Each row was made from one small tree. The marks that hang from a mark follow it in brackets, in the order of their numbers. Every link used is in the known rows. Write each row's tree.
In the rows, 100 means zero.
Known rows
j646{j20 j884{j299}}: [106 100 114 89 125 115 94 125 84 96 124 107 107 132 100 82 122 103 107 70 150 104 132 105 167 151 122 101 76 101 117 102 41 67 123 54 39 89]
j274{j509}: [130 117 123 71 133 112 70 101 113 105 95 83 101 107 114 90 95 94 115 48 119 118 135 110 137 129 79 130 86 80 100 79 39 71 107 76 91 100]
j691{j299{j20} j481}: [91 122 128 87 118 88 60 110 98 56 107 79 107 107 97 104 123 70 88 59 100 78 103 102 135 141 105 115 88 84 98 99 59 97 115 92 73 115]
j691{j299{j20} j481 j646}: [86 126 116 96 117 78 61 116 100 63 115 84 106 116 89 90 127 58 90 65 91 68 102 105 143 159 104 105 86 83 99 106 72 97 121 106 67 125]
j408{j884{j119 j299{j20 j691}} j947}: [111 78 98 99 94 86 67 142 50 96 118 64 118 161 97 75 129 69 84 83 153 83 146 108 156 144 120 115 87 119 104 122 63 94 126 67 48 77]
j691{j481}: [117 119 132 88 118 100 58 106 110 61 113 77 99 90 98 103 115 98 105 60 112 106 112 106 125 133 97 112 95 67 107 78 45 80 121 84 85 97]
j884{j299}: [111 120 125 86 131 106 74 117 90 99 107 81 111 115 98 87 113 101 118 56 138 99 125 117 137 137 95 98 91 75 112 81 50 59 111 59 76 102]
j533{j299}: [97 124 116 68 142 108 58 100 104 71 107 86 114 113 99 106 116 89 112 42 123 115 120 104 137 139 90 117 98 81 106 85 60 78 111 52 87 90]
j299{j20 j691{j646{j884}}}: [95 109 113 96 122 88 64 119 99 80 129 95 115 145 103 83 134 54 88 73 125 91 125 80 176 165 113 115 71 102 106 121 75 108 128 79 46 86]
j299{j20 j691{j646}}: [88 120 115 94 127 95 50 112 98 78 125 84 117 135 107 88 132 60 90 59 114 78 118 90 160 156 101 114 75 90 104 108 83 108 128 78 68 105]
j119{j884}: [120 123 116 80 118 103 51 109 105 89 103 93 100 119 105 86 104 91 115 43 146 128 122 97 143 126 109 118 88 79 119 76 52 72 111 56 96 92]
j533{j299{j20}}: [80 121 112 70 140 112 59 102 103 64 105 88 118 124 110 107 121 76 105 40 123 98 115 94 151 139 100 120 87 93 103 95 74 95 109 46 78 96]
j646{j20 j299{j691} j884{j119 j947}}: [97 89 125 79 109 96 82 131 77 96 131 101 113 156 73 81 124 87 78 89 164 132 141 73 173 154 157 118 58 125 114 132 46 113 140 81 54 73]
j408{j20 j884{j119 j947}}: [146 86 78 108 95 100 68 133 70 106 119 93 103 137 86 59 109 87 106 88 147 117 155 106 147 136 125 104 102 113 117 99 44 70 128 61 80 80]
j408{j691}: [118 120 123 93 124 97 57 106 102 78 116 72 102 109 97 94 108 95 101 62 108 92 126 117 128 140 101 114 95 84 110 88 50 75 116 74 79 96]
j884{j299 j408{j947}}: [129 110 103 107 114 85 76 146 77 102 104 68 91 129 83 75 104 97 100 68 146 87 138 126 129 134 79 105 101 84 125 96 62 55 120 69 74 99]
j486{j947{j408{j884}}}: [135 99 104 106 113 67 56 147 81 88 106 75 73 128 93 93 93 76 100 71 109 95 154 122 134 144 77 126 106 94 134 107 35 82 120 60 46 81]
j884{j299{j691{j646}}}: [93 128 121 94 131 86 65 122 86 95 122 75 120 136 93 82 138 80 103 65 125 75 123 113 142 160 95 96 88 78 108 99 69 77 127 80 62 102]
j947{j408}: [121 117 119 95 124 89 54 119 103 79 108 75 92 111 92 95 100 95 106 52 115 100 134 116 138 132 95 120 93 81 119 90 53 77 122 71 72 97]
j119{j274}: [131 111 119 67 131 111 68 99 104 96 104 81 90 99 106 75 103 86 121 46 121 115 138 103 147 135 98 129 88 82 101 75 43 75 114 75 94 97]
j533{j299{j20 j691}}: [68 126 121 67 140 101 48 100 99 57 114 76 129 135 111 119 140 70 94 44 120 83 112 87 147 144 101 127 87 96 99 104 80 114 115 54 73 87]
j691{j299}: [108 120 122 80 127 92 60 111 94 87 105 83 107 106 91 87 107 81 102 52 108 104 120 111 134 141 94 112 92 80 108 95 49 78 110 77 83 110]
j691{j299{j20} j481 j646{j884{j408}}}: [97 122 103 115 109 62 77 135 96 71 120 90 94 134 76 78 134 46 83 88 116 73 120 98 155 164 113 106 88 96 115 125 68 95 122 112 47 101]
j486{j947{j408{j20}}}: [123 107 106 109 121 75 55 132 89 80 107 83 78 135 96 96 95 95 104 67 97 73 139 129 129 143 81 122 105 95 129 97 44 79 126 59 48 100]
j509{j274}: [148 118 139 65 119 125 74 108 106 105 107 89 100 101 101 79 104 91 115 50 115 109 143 111 150 133 84 129 79 80 103 68 48 78 113 68 97 106]
j646{j884}: [126 104 119 84 122 104 73 116 104 90 116 96 102 112 99 86 104 88 107 65 137 130 134 94 156 142 105 115 83 88 115 94 43 76 118 65 67 79]
j299{j20 j691{j481}}: [90 121 137 88 118 96 48 104 104 45 118 70 114 113 108 114 139 79 87 63 112 78 106 88 136 139 107 121 86 83 96 96 66 112 124 86 71 96]
j299{j20 j691{j481 j646}}: [84 125 124 98 118 85 48 110 105 53 128 77 112 123 103 101 143 64 85 67 103 67 104 92 144 155 105 113 82 82 99 104 78 113 132 100 63 105]
j884{j119 j646}: [116 103 114 91 115 108 67 106 86 97 114 86 102 122 93 75 110 93 111 69 153 126 135 107 148 127 121 93 99 80 117 83 51 75 124 62 74 93]
j486{j947{j408{j20 j884}}}: [137 95 90 121 110 68 60 146 72 84 111 81 77 139 96 90 104 83 103 77 100 75 156 131 130 148 85 119 113 105 133 106 37 79 125 54 36 85]
j884{j119 j299 j947}: [121 103 112 84 111 102 74 131 80 120 105 85 110 130 81 66 100 98 112 75 168 116 138 106 147 134 117 100 89 92 113 88 52 59 121 65 93 95]
j691{j299{j20} j481 j646{j884}}: [90 115 114 97 113 72 75 124 100 67 122 97 103 125 86 85 131 49 85 78 103 80 111 97 160 169 114 109 82 94 102 120 65 97 123 105 47 104]
j691{j299 j481 j646{j20}}: [90 122 113 97 118 87 64 113 97 64 128 95 100 110 86 89 134 78 85 65 87 76 105 111 142 162 110 102 86 82 108 106 56 87 134 102 58 125]

Write each row's tree
[124 108 98 129 109 53 58 146 71 79 113 62 67 142 86 94 110 75 92 88 109 60 154 140 118 152 87 106 126 94 142 115 41 77 129 68 18 79]	j486{j947{j408{j691 j884{j646}}}}
[119 80 88 116 100 81 68 142 58 91 122 90 69 155 91 78 109 84 94 88 139 97 162 123 153 141 123 107 106 111 143 117 33 88 140 50 15 80]	j486{j947{j408{j884{j119 j646{j20}}}}}
[105 101 108 85 109 107 74 134 78 112 105 89 113 143 91 66 104 87 106 75 170 102 134 96 160 133 123 103 81 103 109 95 66 75 120 59 84 101]	j884{j119 j299{j20} j947}
[98 120 131 105 118 66 86 123 100 65 131 77 97 124 70 94 131 73 90 91 105 89 118 111 137 176 126 102 80 89 109 119 47 92 129 122 40 90]	j408{j691{j481 j646{j299 j884}}}
[98 115 103 99 104 64 72 140 103 77 119 101 99 128 73 75 119 45 78 87 119 79 114 89 156 170 109 108 84 100 109 124 73 92 129 111 58 104]	j691{j299{j20} j481 j646{j884{j947}}}
[131 115 110 120 99 67 56 133 94 59 113 50 78 110 79 95 112 93 78 82 110 69 125 128 104 137 90 119 113 82 119 100 53 72 131 107 72 93]	j884{j408{j691{j481} j947}}
[101 128 130 98 118 81 47 108 108 60 129 73 110 110 92 100 140 76 91 67 101 82 109 101 129 157 96 110 93 68 103 97 64 97 135 105 72 98]	j299{j691{j481 j646}}
[127 134 90 114 103 86 58 139 95 101 99 92 81 140 80 68 110 83 105 70 184 109 135 97 132 119 105 97 110 81 144 88 71 61 124 60 92 87]	j119{j884{j408 j646 j947}}
[80 130 124 111 129 88 73 125 74 71 111 66 108 151 86 98 141 65 87 74 147 78 125 91 139 140 116 94 84 94 121 118 80 116 125 79 49 97]	j884{j408 j646{j299{j20 j691}}}
[138 103 88 123 111 84 62 129 79 80 119 77 91 127 95 85 119 88 106 73 110 81 153 128 137 142 105 108 109 102 119 100 46 72 126 63 48 86]	j947{j408{j20 j884}}
[133 78 97 68 103 113 87 120 91 116 120 111 85 133 93 51 102 86 104 77 165 138 159 83 185 142 148 134 72 123 109 104 34 81 135 73 72 78]	j646{j20 j884{j119{j274} j947}}
[76 125 150 83 125 91 63 110 93 46 116 65 118 122 96 121 141 75 85 65 113 84 102 87 132 146 119 115 71 89 97 110 64 125 124 99 64 102]	j646{j299{j20 j691{j481}}}
[100 129 124 89 123 97 73 116 89 87 102 88 98 135 89 92 117 87 112 54 160 124 118 100 136 136 124 93 89 79 127 90 57 82 116 65 72 94]	j119{j884{j646{j299}}}
[79 134 113 76 142 85 47 104 104 70 122 81 124 132 93 103 140 68 97 49 109 89 117 100 141 162 91 114 94 83 106 104 81 97 123 71 73 90]	j533{j299{j691{j646}}}
[121 99 118 64 123 110 86 106 78 119 103 78 101 123 99 60 110 91 130 60 152 115 148 115 156 135 127 114 88 90 96 76 36 62 112 71 84 94]	j884{j119{j274} j299}
[95 124 115 84 120 105 67 118 87 93 99 92 111 141 111 84 119 85 117 49 162 93 117 102 156 130 118 105 81 90 114 85 68 75 104 46 76 101]	j119{j884{j299{j20}}}
[88 119 112 103 121 99 74 132 74 92 121 88 111 146 87 85 142 97 87 77 162 67 126 104 138 145 109 83 96 93 125 105 71 75 146 61 49 98]	j884{j299{j691} j646{j20} j947}
[92 108 123 97 121 92 94 123 99 65 136 104 99 128 81 91 132 84 90 82 119 109 115 94 161 172 135 101 64 96 114 119 47 98 139 102 35 98]	j691{j481 j646{j20 j299 j884}}
[116 119 96 118 124 85 62 112 93 82 129 82 104 131 94 77 122 87 101 74 91 62 125 128 134 161 107 98 99 93 111 96 63 71 129 82 61 111]	j408{j20 j691{j646}}
[86 123 128 105 109 40 49 136 90 46 103 60 75 132 82 115 113 64 71 77 70 28 116 132 115 158 94 131 106 97 117 122 51 105 119 104 33 110]	j486{j947{j408{j691{j299{j20} j481}}}}
[141 81 86 116 98 71 61 142 64 94 116 83 79 150 90 78 101 84 101 87 116 93 165 129 141 144 113 119 110 114 129 108 31 82 126 56 38 79]	j486{j947{j408{j20 j884{j119}}}}
[88 131 113 118 119 83 72 128 83 71 134 76 106 141 84 87 163 87 86 81 124 48 117 117 136 159 114 92 90 82 118 110 66 83 140 97 45 105]	j884{j299{j691{j481 j646{j20}}} j408}
[135 116 82 134 101 68 78 146 101 84 128 100 85 133 69 65 128 75 92 102 135 81 134 104 140 158 108 96 104 97 127 109 64 67 142 100 61 85]	j691{j481 j646{j884{j408{j20} j947}}}
[142 105 82 121 102 83 65 136 77 89 120 79 99 131 88 75 119 86 95 90 117 72 147 120 122 147 106 104 111 113 120 104 52 66 129 71 68 85]	j408{j20 j691 j884{j947}}
[103 115 122 99 128 73 87 127 94 88 129 84 101 135 74 81 117 71 95 84 115 101 131 110 151 176 123 105 74 100 113 122 53 88 123 101 43 90]	j408{j691{j646{j299 j884}}}
[122 113 106 113 104 65 54 126 101 62 126 63 86 112 81 89 113 82 80 76 91 66 112 128 116 159 90 114 103 80 109 103 64 76 139 114 66 106]	j408{j691{j481 j646} j947}
[127 102 98 119 111 65 63 148 76 86 108 75 67 138 89 89 105 74 100 79 123 86 155 128 127 143 81 106 120 88 142 107 42 77 128 56 28 81]	j486{j947{j408{j884{j646}}}}
[86 94 136 74 118 96 80 117 78 84 121 85 123 155 90 93 128 66 89 82 151 125 135 73 177 151 152 121 55 120 100 129 55 128 120 81 50 74]	j646{j299{j20 j691} j884{j119}}
[133 112 101 108 102 82 58 131 89 105 111 70 91 134 70 65 101 89 94 89 148 103 149 110 133 130 121 114 101 102 125 101 53 72 123 85 94 86]	j884{j119 j408{j691} j947}
[87 120 138 103 116 77 81 131 90 53 121 71 106 141 82 109 146 64 78 89 136 90 123 80 146 152 129 115 73 102 110 129 59 124 124 104 45 75]	j646{j299{j20 j691{j481}} j884{j408}}
[65 129 130 73 134 95 46 99 105 32 115 71 123 123 104 130 152 72 87 51 111 73 101 90 130 144 105 124 94 88 93 100 75 116 121 75 70 85]	j533{j299{j20 j691{j481}}}
[94 121 114 75 125 102 83 108 85 86 95 88 87 144 103 78 122 65 117 47 163 107 126 92 157 136 137 113 77 97 110 92 65 95 115 69 69 101]	j119{j274 j884{j646{j299{j20}}}}
[79 133 135 71 134 89 45 98 107 39 116 67 121 111 95 130 148 84 93 51 108 89 106 99 117 145 95 121 104 74 98 94 64 101 122 81 78 81]	j533{j299{j691{j481}}}
